What can hang from each mark
dezud: lizo
korim: numur
lizumeb: lizo lovet numur
numur: dezud rufel
lovet: gito korim lizumeb
sonid: lizo
gito: lizo numur

Each row was made from one small tree. The marks that hang from a mark follow it in brackets, in alphabetical order. Every link used is in the known rows. Write each row's tree.
Known rows
sonid[lizo]: 2.85,-0.57,2.90,-2.13,0.59,-0.96,-2.58,-2.50,1.40,1.14,1.37,-1.85,1.29,0.57,-0.74,-3.56,-0.26,-2.27,0.72
lizumeb[lizo lovet numur[rufel]]: -1.13,1.30,2.04,0.78,-2.17,2.33,0.24,4.22,0.67,1.60,-0.50,-4.69,2.10,-1.85,-0.73,1.82,-0.39,-1.35,0.68
dezud[lizo]: 0.66,-0.30,1.10,-2.21,1.82,-2.94,-2.41,-2.71,-0.14,0.27,0.94,-4.82,1.28,1.15,-1.33,-3.26,-1.83,-3.81,1.99
gito[lizo numur[dezud rufel]]: -1.53,-0.82,-0.26,0.99,1.34,-4.67,1.87,2.98,5.28,-1.89,2.38,-2.86,-0.61,0.84,0.06,-1.09,-0.97,-1.44,-1.60
lovet[gito[lizo] korim[numur[rufel]] lizumeb]: 1.81,-0.32,0.41,1.60,-1.78,2.17,1.60,1.13,-3.92,0.17,1.15,5.66,-0.30,1.24,1.76,1.28,-0.83,-1.50,-0.19
numur[dezud rufel]: -1.34,2.44,0.57,-1.32,-0.04,-3.06,-0.54,-0.09,2.31,-0.63,0.31,-3.45,0.75,-0.04,-1.90,-1.38,-0.03,0.06,-1.30
lovet[korim lizumeb]: 0.44,-0.63,1.02,-0.76,1.12,0.10,0.47,-3.88,-0.91,-1.57,-0.30,1.26,1.98,1.42,-0.60,-3.73,0.63,-1.46,1.50
lovet[gito korim lizumeb[numur[dezud[lizo] rufel]]]: 2.58,1.26,-0.19,0.64,-0.96,2.52,1.31,1.46,-4.00,-1.58,-4.86,3.30,-2.33,-0.63,-1.33,3.98,0.40,-1.64,0.89
lovet[korim[numur]]: -0.40,-0.64,1.19,-0.72,-0.61,-1.32,-0.51,-4.30,-0.24,0.31,2.72,-2.20,2.50,0.28,0.19,-3.96,-0.48,-2.11,-0.54
lovet[gito lizumeb]: -0.75,-0.85,-1.01,-1.94,1.07,1.93,-2.75,-3.57,-2.90,1.57,-0.10,4.33,-0.16,1.04,0.21,-2.10,0.32,0.78,1.44
korim[numur[rufel]]: -1.95,1.71,1.10,-1.37,-2.23,-2.01,-1.28,-1.32,-1.07,1.30,3.73,-3.99,1.93,-0.78,-0.29,-2.88,-1.11,-2.45,-1.26
korim[numur]: -1.71,0.26,0.14,-2.02,-1.37,-0.58,-2.78,-3.64,-0.50,2.06,4.28,-3.79,2.41,0.03,0.61,-4.54,-0.05,-2.10,-0.35
numur[dezud]: -1.09,0.72,-0.51,-2.19,0.88,-1.61,-2.06,-2.62,2.86,0.19,1.06,-3.23,1.38,0.64,-0.70,-3.32,1.28,0.54,-0.34
korim[numur[dezud rufel]]: -1.24,3.29,0.18,-1.08,-2.29,-1.39,-0.72,0.38,0.25,0.47,2.69,-4.34,1.21,-0.79,-0.33,-1.22,0.69,-0.74,-2.01
lovet[gito[numur[dezud rufel]] lizumeb[lizo]]: 1.20,-0.51,-0.87,0.97,1.06,0.98,0.32,3.69,-0.45,-0.56,-1.37,2.74,-1.09,-0.54,0.04,2.71,-0.33,1.16,-0.26
lovet[gito korim]: -0.47,-2.61,0.38,-0.85,1.86,-1.35,-1.61,-5.62,-0.61,1.21,-0.21,3.03,0.25,0.92,-0.71,-2.19,-2.00,1.00,-0.04
lovet[gito[numur[dezud rufel]] korim lizumeb[lizo]]: 2.60,-1.21,0.14,2.17,1.35,0.56,2.43,3.26,-0.45,-2.06,-2.86,4.11,-0.93,-0.25,-0.11,3.37,-0.72,1.02,-0.48
korim[numur[dezud]]: -0.99,1.66,-0.72,-1.99,-1.33,-0.11,-1.95,-1.82,0.94,1.03,3.36,-3.79,1.69,-0.27,0.98,-2.80,1.72,-0.36,-1.09

Which tree is each row?
-0.18,-0.04,-0.28,1.47,1.13,-0.52,0.38,4.79,2.57,0.46,-0.55,-0.93,-0.59,-1.03,0.61,3.33,-0.54,4.14,-0.49 | lizumeb[lizo lovet[gito[numur[dezud rufel]]]]
2.62,0.04,-1.07,-0.01,0.03,3.81,0.20,-0.73,-3.52,-1.05,-4.24,3.63,-1.92,-0.19,-0.09,2.62,1.45,-1.20,1.68 | lovet[gito korim lizumeb[numur[dezud[lizo]]]]
-2.29,-2.68,-0.57,0.60,2.30,-2.26,0.78,-2.49,2.16,-0.39,-0.13,1.49,-0.94,0.29,0.18,-1.06,-0.65,3.73,0.37 | lizumeb[lovet[gito[numur] korim]]
2.18,1.53,0.82,1.95,-1.54,2.19,1.30,4.26,-0.44,1.10,-0.45,0.39,0.83,-1.36,1.01,4.62,0.01,3.32,-0.85 | lizumeb[lizo lovet[gito korim[numur[dezud rufel]]]]
1.44,2.46,0.25,0.12,-0.51,-0.69,1.11,0.81,0.69,-1.06,0.42,-4.22,0.90,-0.01,0.44,0.28,1.65,0.97,0.87 | lizumeb[lovet[korim[numur[dezud[lizo]]]]]
-0.36,1.08,-0.22,2.17,-1.54,1.89,2.62,3.74,1.37,-0.12,-2.15,1.55,-2.03,-0.49,0.36,4.61,0.99,2.51,-0.69 | lizumeb[lovet[gito[lizo] korim] numur[dezud rufel]]
-1.43,-2.11,-1.14,0.14,2.21,-3.21,0.39,0.79,5.69,-1.42,3.10,-2.63,0.09,1.58,1.17,-2.73,0.33,-0.87,-0.65 | gito[lizo numur[dezud]]
-0.94,-2.16,-0.32,1.25,-0.48,2.82,0.81,-0.22,0.45,1.52,-0.44,2.35,-0.58,0.23,1.30,1.19,0.21,1.14,0.98 | lizumeb[lovet[gito[lizo] korim] numur]
1.51,-1.79,1.18,1.10,1.30,1.56,-0.40,0.33,0.32,1.59,-0.95,1.54,1.61,0.14,0.44,1.35,-1.19,3.03,1.25 | lizumeb[lizo lovet[gito korim]]
1.11,3.63,0.55,-1.08,-2.06,-2.11,-0.42,1.87,-0.96,-0.23,1.60,-5.99,0.54,-0.76,-0.74,0.19,-0.32,-2.92,-0.77 | korim[numur[dezud[lizo] rufel]]
0.49,-0.54,-2.27,-0.21,-0.75,5.32,-1.03,1.01,-1.32,1.06,-0.60,4.66,-1.77,0.72,1.97,1.37,2.35,-0.26,0.88 | lovet[gito[lizo] lizumeb[numur[dezud]]]
2.66,1.53,1.49,1.31,-1.82,3.77,2.27,3.58,-1.02,-1.64,-3.17,-0.31,1.61,-0.91,-1.02,2.56,1.20,-2.91,0.34 | lovet[korim lizumeb[lizo numur[dezud rufel]]]
3.72,1.00,-1.07,-0.09,-0.61,2.57,-0.06,-0.48,-4.38,-0.72,-1.23,3.21,-1.04,0.42,1.23,1.83,1.42,0.01,0.99 | lovet[gito korim[numur[dezud[lizo]]] lizumeb]
-0.77,-0.95,-0.53,2.54,1.52,-2.42,3.13,3.03,3.55,-1.52,-0.34,1.87,-2.01,0.68,0.67,2.39,-0.46,3.94,-0.81 | lizumeb[lovet[gito[lizo numur[dezud rufel]] korim]]
-2.79,0.30,-0.33,-0.31,1.20,-5.23,0.59,0.32,4.14,-2.00,0.89,-4.04,-0.39,-0.29,-1.33,-1.97,-0.53,-0.06,-1.75 | gito[numur[dezud rufel]]
1.21,-1.90,-1.71,0.28,1.82,2.10,-0.94,1.83,0.11,-0.12,-0.64,3.12,-0.61,0.22,1.14,1.21,0.81,1.65,0.58 | lovet[gito[numur[dezud]] lizumeb[lizo]]
-0.05,-1.58,0.04,-0.56,-0.21,0.07,-1.56,-4.69,-2.14,1.76,1.67,2.24,0.62,-0.01,0.75,-1.65,-1.26,0.29,-0.88 | lovet[gito korim[numur]]
-1.40,-0.94,-1.49,-1.49,-0.75,4.34,-2.50,-2.82,-3.65,1.84,-0.89,3.79,-0.90,-0.18,0.26,-0.85,1.04,-0.78,1.42 | lovet[gito lizumeb[numur]]
-1.83,-1.19,-0.33,0.09,-0.49,2.34,-0.31,-2.27,-0.33,1.55,-1.57,1.53,-0.55,-0.81,0.06,0.52,0.49,2.01,0.92 | lizumeb[lovet[gito korim] numur]
0.89,-1.26,0.36,1.54,-1.39,3.32,1.72,0.85,-3.09,-0.14,-1.79,5.86,-1.29,0.71,0.29,1.99,-0.71,-2.60,0.45 | lovet[gito[lizo] korim lizumeb[numur[rufel]]]
0.56,-0.90,-0.95,0.92,2.75,-2.51,1.26,0.39,2.06,-1.59,-1.99,-0.10,-2.17,0.27,0.17,1.69,0.07,3.40,0.82 | lizumeb[lovet[gito[numur[dezud[lizo]]] korim]]
1.58,2.01,-0.64,0.50,-1.83,1.92,1.28,0.21,-3.81,-0.52,-1.00,4.44,-0.85,-0.28,0.47,1.92,1.16,1.02,-1.09 | lovet[gito korim[numur[dezud rufel]] lizumeb]
-3.56,1.96,0.90,-0.45,-2.20,0.37,0.14,0.90,0.89,0.83,-0.11,-4.08,0.60,-1.54,-1.16,-0.37,0.43,-0.47,0.26 | lizumeb[lovet numur[rufel]]
-0.55,0.66,0.06,-0.36,1.77,-5.99,0.84,1.79,2.89,-2.64,-0.09,-5.63,-1.00,-0.08,-1.93,-0.47,-1.52,-2.07,-0.55 | gito[numur[dezud[lizo] rufel]]
-3.12,-2.36,-0.40,-0.61,1.79,-3.96,-1.08,-2.25,0.64,0.66,0.97,0.81,-1.20,-0.21,-1.09,-1.52,-2.89,0.24,-1.18 | lovet[gito[numur[rufel]]]
